Each row was made from one walk, in order. Every step used is in the known rows, and no mark comes twice. Write each row's walk.
Known rows:
N, G, X, V, J, T: [  2   1   1   9   4  24  11 -10   6   5   4   2  -1   8   4   6 -14   7
  -1  14  -3  12   3   0  -9  12  -3   1  -7   0  -4   6   4  10  10   6
   1   3  -1]
N, G, X, V: [ 7 -2  2  0  7 24  1 -9  4  9  4  3 -3  4 -5  0 -8  7 -3 11 -1 11  5  4
  4 13  0 -1 -5  2 -2  4  7  5  8  3  3  3 -1]
N, Q: [  5   2  -6  -2   3  -8  -5  -3   7   5   1   2   0   2  -5  -6   2  -9
   3   3  -2  -3   0  -1  -7  -6 -11   3  -5  -4   3   0   3 -10   3  -6
   0  -1   0]
T, J, V, N, G: [ -3   2   1   0   3  32  -5  -2  -2   3  -1  -3   8 -22   7   1 -13  11
  -3  -1  -1 -10  -2  -5  -5   0  -1   4   0  -5  -2   0  -6   9  -2  -3
 -10   7   6]
G, X, V, J, T: [  5   0   2  13  -2  27  16  -4   9   0  -2   0 -10  12   7  10 -13  -5
  14   2   0   4  -2   2 -13  11   0   2  -5  -3  -2   5   2   4  14   5
   7  -1  -3]
A, S, B, Q: [-10  -2  -9   4  -2 -28  -8  -2 -12 -10  -2  -1   7  -3  -8  -7   8  -7
  -1   7   6   2   1  12  12  -7   4  -8   3  -4  -3   2   2  -3 -12   1
  -1  -6  -5]
Z, B, Q: [-16   7   2  -4  -4 -28 -21   1  -3  -1   0   5  -8  12  -1  -8   4   9
  10 -15   0  -1   0   1   7 -10   1   1   4   8  -2   2   2  -6  -8   8
  -8  -4   2]
V, D: [  0  -2  -4 -12   0  14  -1   3  -1 -10  -1   0  -5  -1   6  11   1   8
   1  -5   2   0  -4 -10   5   6  -6   0   1  -9  -5   1  -4   0   6   2
  -1  -1   4]
V, N, G: [-8  0 12 10  5 15  2 -3  2 10  4 -3  9 -5  7  4 -1 -1 -9  5 -3  0 -2 -6
  2  3 -6  0  3  7 -4  3 -1  6 -5  0 -8  6  2]
T, J: [  1   4 -10  -6   3  23  -7   4  -2  -2  -7   0   0  -1   9   7  -4  -1
  14 -10   2  -4  -4  -1  -6  -1  -1  -2   4   2   2   1  -5 -11   2  -4
  -8   2   7]
B, Q, N: [ -1  -1  -1  -2  -8 -18  -6   4   1   6   0   8  -1  -3  -4   4   5   8
   2  -2  -5  -7  -3   9  15 -10  -3  -5   1  -2  11  -2  -2 -16  -7   5
   1   1   4]
J, V: [  4   0  10  -4  -2  12  -8   0  -5  -1   2   0  -3 -14   1 -10  -8  15
   6  -2   3  -2   2  12   1  -1 -10  -1  -8 -19  -3   2  -2   8   1   6
  -4   0   5]
K, Z, B, Q: [-19  10   1  -3   3 -30  -9   1  -4  -2  -6   7  -8  12   6  -4  13   5
  12 -21  -4   5  -2 -17   3  -5   1  -4   2   5  -3   1   2  -5  -4   9
 -11  -1   1]
Q, A, S, B: [ -3  -2  -3  -8   3 -33   7   7  -7 -13   0  -9   5  -2  -5  -2   7  -7
  -1   6   9   5   2  15   6   1   6  -6   5  11  -9  -2   1   0 -13  -2
   2  -2  -3]
A, S, B, Z: [-11   3  -4   5  -1 -26  -3  -1 -19  -9  -4  -4   8   4   1 -11   9 -16
  -6   3   9   7   0   7   8  -3   4  -8   7 -10  -3   4   3   3 -16   5
  -2  -7  -5]
N, G, X: [ 0 -2  1 -3  4 18  5 -8  3  9  6  7 -4  4  2  2 -5  8 -3 10 -2 11  4  3
  7  9 -3 -3 -2  2 -2  4  7 -2  3  5  2  4  2]
Z, B: [-16   8   6  -4  -2 -18 -15   2  -3  -1   0  -1  -8  17   7  -8   1   2
  15 -18   3   3   1   5  -1  -2   1   2   4   5  -5   4   0   0  -5   6
 -10  -4   1]
G, X, V: [ 12  -2   3   2   1  29   6  -1   7   4  -3   2 -13   6  -2   2  -8  -4
  12  -2   2   3   0   7   1  12   3   0  -3  -1   1   4   5  -2  12   3
   8  -1  -2]
J, V, N: [ -1  -1  17   6  -2  19   0   0  -1   3   3  -4   2 -20   6  -6  -8   8
  -1  -2   0  -9  -2   3   1   0  -7   3  -4 -13  -4   1  -5  12  -3   4
  -6   3   4]
N, Q, K, Z, B, S: [ -3   4 -15   5   3 -27  -4  -7   3   1   1   3  -2   8 -10  -9   9   0
  -4  -7  -3  -3   4 -24   3 -13   0   1   0   4   4  -5   3  -6   3  -9
  -3  -2  -1]
A, S, B: [-10   0  -6   4  -1 -21  -4  -1 -13 -10  -2  -6   8   1  -2  -7   6 -12
   3   4   7   5   2  16   6   0   4  -6   3  -7  -6   3   0   1  -9  -2
  -3  -6  -6]
Z, B, S: [-14   5   2  -1  -3 -18 -16  -1  -5  -3   5   0  -5  14   4 -14   8   3
  10 -15   4  -1   0   6   8  -7   3   1   5   8  -4   4   3  -5  -8   7
  -7  -4  -1]
K, Q: [ 10  -4   1  -2  12   0  -6  -2   3 -11  -4   0   2   3   6   0   2  -4
   2  -6  -1   2  -1   7  -5   1  -8   1   1  -3  -1   0   2 -10  13   4
   0  -4   1]
D, V, J: [ -1   6   1  -5  -8 -23  -7   0  -5 -13   0   0   5   2   6  10   2   4
   6   2   2   3  -3  -2 -16  -2 -13   0  -4 -13  -5   2  -4   8   9   0
  -3   2   0]
D, V, N: [  5   6   6  -3  -5  -6  -6   3  -3  -4   1  -4   8 -13   7   9   0  -1
   1  -3   1  -6  -4  -1  -7   0  -7   2   2  -6  -1   1  -7   7   2  -2
  -6   4   0]
T, J, V, B, Q, N: [ -4   0  -1  -3  -6  22  -6   5  -2  -6  -6   2   4 -23   1   4 -10  11
   7  -6  -2 -14  -6  -3   1  -4   0   0   3 -14   5  -4  -9  -2  -5  -4
  -4   3   9]
N, Q, A, S, B: [  2  -1 -10  -7   5 -40   4   1   3  -6   3  -6   7  -4 -12  -8   7 -14
  -6  11   3  -2   3   6  -3  -6   0   2  -2   7  -4  -4   4  -5  -7 -10
   6  -2  -6]
Q, N, G, X: [-4 -2  3 -2 -6  2 11 -1  3 14  4  5  0  1  1  6 -3  6 -5  5 -5  2  3 14
 11  7  1 -3 -1 -3  7  1  0 -5 -3  2  5  5  1]
A, S: [ -3   2   1   4   0 -14   0  -2 -11 -13  -1  -1   4  -2   1  -3   7  -9
  10  -6   4   5   4  14   6  -3   2  -5   1  -6  -6   7   3  -7   0   0
  -4  -1  -3]
G, X: [  5  -3   1  -2  -2  21  11  -1   6   4   1   6 -13   6   6   5  -3  -2
  12  -4   1   4  -1   7   6   8  -1  -3   1   0   1   2   4 -11   5   5
   7   0   1]
N, Q, A, S, B, Z: [  1   1  -9  -6   5 -46   5   1  -2  -5   2  -5   7  -1  -9 -11   9 -16
 -14  10   4   0   1  -1  -3  -8   0   0   2   5  -1  -4   6  -4 -12  -5
   6  -3  -5]
Q, A, S, B, Z: [ -3   0  -2  -7   3 -39   8   6 -12 -12   0  -7   5   1  -3  -5   9 -10
  -8   4   9   7   1   8   7  -2   5  -8   8   9  -7  -2   3   1 -18   3
   2  -4  -3]
V, X, G: [ 11   0   2 -12  -4   1   6   0  -3  -4   8  -4  -7   9  20   1   1   4
   3   1   2   1   1 -17 -12  13  -4   6  -7  -1  -2   4  -3  -7  14  -3
  -9  -1   1]
V, X: [  6  -2   2   1  -6  13   5  -1  -3   2   2  -2  -4  11  16   3   5  10
   3  -1   0   3  -1 -11 -12   7  -4   0  -3   0   5   3  -4  -7   5   1
  -3  -2   8]
Z, B, Q, X, V, N, G: [-11   3   7   2  -2   2 -15   2   1  10   2   5  -3  11  -5  -5   2   9
  -4  -6  -4   1   1  -1  -1 -10   9   6   2  18   0  -1   1   9  -8   3
  -3   0   0]

Which walk is each row?
[ -9   5  -9   8   0 -17  -5  -2  -7  -3  -3   1  -6  13  -1  -2   9  10
   3 -18   1   3   3 -23  12  -8   6  -7   6   7   1  -3   0  -2   0   0
  -9  -1   3]	Q, K, Z, B, S
[  5   4   5  -5  -3   1   1  -3   0   2   6   0   8 -13   5  10  -4   4
  -9   7  -2   0  -1  -4  -2   5  -5   2   0  -3  -2   1  -2   9   3  -2
  -2   6  -2]	D, V, N, G, X
[  3  -3  -3  -7   1 -35   0   4  -3 -13   2   5   1  -8  -9   0   9   5
   0   1   1   0   1   7  14 -12   2  -7   3  12  -3  -2   5 -15  -7   4
   1   1   2]	B, Q, A, S
[  1  -1  12   6   0  10  -1  -4   5   5   4  -5   4 -22  -1 -10  -8   3
  -6   3  -3 -14  -1  -2  -3  -4  -9   7  -7 -14  -1  -1  -3  10  -1  -2
  -2   3   1]	J, V, N, Q
[  6   1  -4  -7  -4  30  -4  -1  -6  -2  -2  -2  -1 -12  14   1  -9  17
   5  -5   2  -8  -2  -9 -15   2   0   3  -4 -10   3   0  -8   0   5  -3
  -7   1  10]	T, J, V, X
[ 13  -4   9   8   0  55   4  11   3  13  -4   0  -3   7   1   6   1  -7
   3  -2   0   2  -2   7 -12  -1   5   2  -1   9   4  -1  -4  10   3  -5
   5   2   0]	Q, X, V, N
[-6 -3 10 10  4 24 13 -5  7 12  6  0  2 -4  7  7 -4 -2 -9  6 -4  1 -1 -6
  6  8 -1  1  3  9 -3  2  2  3 -2  1  0  7  0]	V, N, G, X
[ 14   5  -2 -12 -11  -9  -6   0  -8  -7   3  -2   2  -2  11   7   3  14
   1   1   2   2  -1  -7 -17   3  -7   1  -5  -9   4   1  -7   1  10  -2
  -4  -1   4]	D, V, X
[  9  -3   4  10   3  27  12  -3  15  10  -1  -1  -7   0  -4   3  -8 -14
   3   2  -2  -6  -1  -4  -2   9   3   6  -3   4   2   1   4   0  10  -3
  10   2  -5]	G, X, V, N, Q
[  5  -6   0   8   4   3  17  -1  11   2   0  -8  -1  -4  -9   0  -5 -19
  -5  10   2  -6   1   2   0   9  11   4   0  10  -3  -2   5   5   1  -7
  14   0 -11]	G, X, V, N, Q, A, S, B
[ 12  -4   5   5   4  17  18   1  17   7   1  -3  -7  -2  -5   4  -7 -12
   0   4  -2  -6  -1  -3  -3   9   5   6  -2  13  -1  -2   5   1   7  -4
  12   3  -5]	G, X, V, N, Q, A
[-11   7  -6   5   1 -16  -3   0  -5  -2  -6   0  -8  14   1   3   4   9
   5 -20   0   5   4 -24   8  -5   4  -6   5   5   0  -3  -1   2   2  -1
 -11  -1   4]	Q, K, Z, B
[ 0 -4  1 -6 -4 11 10 -1  5 10  2  1  0 -2 -2 10 -7  8 -9  7 -4  0  2  5
  9 12  4  2 -3 -6  5  0 -2  4  4  1  8  4 -2]	Q, N, G, X, V, D
[-13  -2  -8   3  -7 -36  -5   0 -11  -6  -2  -2   9  -5  -9  -5   8  -7
  -3   6   3  -2   1  17  14  -7   7  -7   4  -6   2   0  -1  -5 -14  -1
   1  -5  -6]	A, S, B, Q, N
[-3 -3  9  4 -4 14 11  0  5 10  1  1  2  0 -3  6 -7  1 -3  6 -5  2  1  7
  7 13  2 -1  0 -5  5  1 -1  3 -1 -2  6  4  0]	Q, N, G, X, V, B
[ 2  1 11 13 10 24 -5 -3  3  8 -1 -8  6 -3 -3 -1 -7 -4 -4  6 -2  0  0 -5
 -4  8 -1  4 -3  4 -4  4  0 14  4 -1 -6  4 -1]	X, V, N, G
[ -8   6   1  16  -4   6  11  -2   1  -6  -1  -1   1  14  20  12  -7   0
  14   1  -1   6  -5  -2 -21   0 -13  -1  -3  -6  -5   6  -5   3   5   7
  -6  -1   2]	V, J, T
[  1   0 -12   4   0 -13  -5  -2  -2  -1  -5  10  -6   0  -8   6   8  14
  -1  -7  -4   0   0 -22  17 -13  -2 -11   3   3   7  -5   1 -11   2   1
  -5   1   8]	B, Q, K, Z
[-14  -2  -9   3  -5 -35  -6  -4 -12  -4   1   0  13  -6 -10  -6   7  -2
 -10  13   2   2   4  15  16  -6   6  -7   3  -5   1   0   1   0 -15   0
   0  -3  -6]	A, S, B, Q, N, G
[-19   9   2  -6   4 -51  -1   2  -7 -12  -4   3  -4   7   3  -5  17   2
   8 -20  -2   6   1 -13   7  -7   7  -5   4  13  -8   0   4  -5  -6   8
  -8   0  -3]	K, Z, B, Q, A, S
[ -1  -3   4   5   5  17   5 -10   5   6   3   4  -2   9  -2   2  -7   6
  -4  14  -2  12   4  -1  -1  11  -1   0  -7   2  -4   5   6   9  10   3
   4   4  -1]	N, G, X, V, J
[  9  -5   2   5   1  32  -5   3   3  13   1   9   0  -1 -10   3   3   8
  -8   9  -5   1  -1   0   1 -10   3   0  -2  12   7  -3   1   4  -2   0
   4   4   4]	B, Q, X, V, N, G
[ -3   0   5  11   3   5   4  -1  10   9   2  -4   6  -5   2   0   1 -15
  -4   1  -5 -12  -4 -11  -5  -3  -7   6   1   4   1   0  -1  -4  -2  -8
  -2   3  -2]	V, N, Q
[ 11  -2   9   5   0  54   3  12  -3   6  -6   4  -5  13  -1   2   3  -8
   2  -3   1  10  -4   0 -11   0   2  -1   5   0   6  -1  -2  11  -2  -2
   7  -1   4]	Q, X, V, B, Z
[ 6 -8  6  4  9  8  7 -3 10 -4 -2 -2  7 -2 -2  4 -5 -4 -9  3 -6  1  1  6
 -2 11  1  4  2 -4  4 -3  1 -2 12  0  9  0 -3]	K, Q, N, G, X, V, B
[ 12   4   0  -5  -6   1  -2   4   3   3   3   0   9 -11   1   7   2  -6
  -6   3  -3  -7  -3  -3 -16  -7  -6   7  -1  -3   4  -4  -5   7   3 -10
   2   4  -3]	D, V, N, Q, X
[  6  -7  -4  -7  13 -33   4   2  -1 -22  -2  -8   9  -3  -2  -2   6 -10
  -8   2   4   4   2  13  -2   1   3  -1   5   9  -8  -5   3  -4   2   1
   5  -6  -5]	K, Q, A, S, B
[ -4  -1  10   5  -4  10  12   0   1  11   1   2   2   2  -1   3  -4  -2
 -10   5  -4   4  -1   0   8  10   3  -1   4  -7   8   1   0   3  -7   2
   7   3   0]	Q, N, G, X, V, B, Z
[ 15  -1  -7 -15   2  10   3   5   8   8   6   6  -4   6  -1  -4   2 -12
   1   6  -1  -1   2   0 -13  -5  -4   9  -8   2   2  -3   2  -6   9 -12
   4   1  -5]	N, Q, X, G
[ 11  -5  -2  -5   1  34   9   0   8  -2  -2   1 -14   2  -2   9  -8   1
   7  -1   2   1  -1  -4   4  14   4   2  -3  -5  -2   2   3   3  15   3
  10  -1  -2]	G, X, V, D
[  4  -5 -11  -1  -2  17 -13   7  -2  10  -4   3  -2   8 -13  -3   3   2
  -5  13   4   3  -3  10   1  -5   3  -4   0   4   8  -6  -3   6 -11   0
   7  -5   1]	S, B, Q, X, V
[ -5   6 -13   4   3 -27  -3  -5   4   3  -3   1  -4  10  -8  -5   5  -2
  -2  -9  -4  -2   5 -24  -2 -10  -2   2  -1   3   3  -5   2  -4   5 -10
  -4  -1   0]	N, Q, K, Z, B
[  6  -4  -2  -7  13 -39   5   1  -6 -21  -3  -7   9  -1   0  -6   8 -12
 -15   1   5   6   0   7  -1  -1   3  -3   8   6  -5  -4   5  -3  -3   6
   6  -7  -5]	K, Q, A, S, B, Z
[ 11  -5  -2  14   1  27  12  -4  14  10  -1  -2  -8   0  -8   5 -10 -10
  -1   2  -2  -7   1 -11   1   6   6   5  -2   5   4  -2   4   2  12  -8
  10   1  -3]	G, X, V, N, Q, K
[-12   5   3 -10  -2 -41 -13   6   0  -5   2   2  -8  10  -3  -5   5  11
   7 -12   1  -1   0   1   7 -10   4   1   5  19  -4  -2   3  -6 -11   8
  -5  -2   3]	Z, B, Q, A
[  5   0  -4  -2   0  41   0   3   3   7  -3   0   4 -19   5   1  -9   2
  -1  -3  -2 -14  -3  -5 -14  -8   2   7  -1  -3   4  -4  -7   4   0 -10
  -1   5   5]	T, J, V, N, Q, X
[  2   0  -8 -15   0  31  -7   2  -4 -10  -5  -1  -1 -20   7   5 -12  16
   4  -8   3 -10  -4  -8  -4   1   0   3  -2 -15  -2  -1  -8   5   6  -1
  -6   2   8]	T, J, V, D
[ 12  -1  10 -12  -6   8   1  -2  -6  -4  10  -4  -6 -12  13 -10  -8  18
   0   3   3  -3   3  -7  -9   9  -6   7 -13 -17  -4   2  -4   7  11   2
  -8  -1   3]	J, V, X, G
[-18   6   3  -4 -10 -36 -16   4  -1   3   0   4  -6  10  -1  -5   4   8
   7 -16  -3  -6   0   7   9 -10   5   2   4   5   4   0  -1  -8 -11   7
  -5  -3   1]	Z, B, Q, N
[ 13  -3  -2   2   2  33   1   5  10   8  -2   3  -1   6 -11  -3   2 -13
   2   6  -3   1  -1  -1 -17  -5  -3   6  -4   0   6  -4   0   3   6 -14
  10   0   0]	N, Q, X, V, B
[  6  -4   2  -2   4 -11   1   2   4  -5  -4  -1   6   0   5   3   2  -5
  -2  -7  -4  -4   0  13  -2   1  -4   1   2  -6   6  -2  -2 -12   9   3
   4  -3  -1]	K, Q, N
[ -5  -4 -10   2  -5 -11  -5   2 -12  -6  -2   3   6   0  -9  -5  11  -6
  -3   7   5   4   1  17   8 -10   8  -7   4  -1   0  -1   1  -1 -12  -1
   4  -5  -4]	A, S, B, Q, X
[ -4  -6 -11   1  -4  -7  -7  -1   2  14   0   1   2   0 -15  -2  -4   5
 -12  19   0  -1  -1   9  13   3   5  -4   0   0   9  -5  -1   3 -12   2
   8  -3  -3]	S, B, Q, N, G, X, V
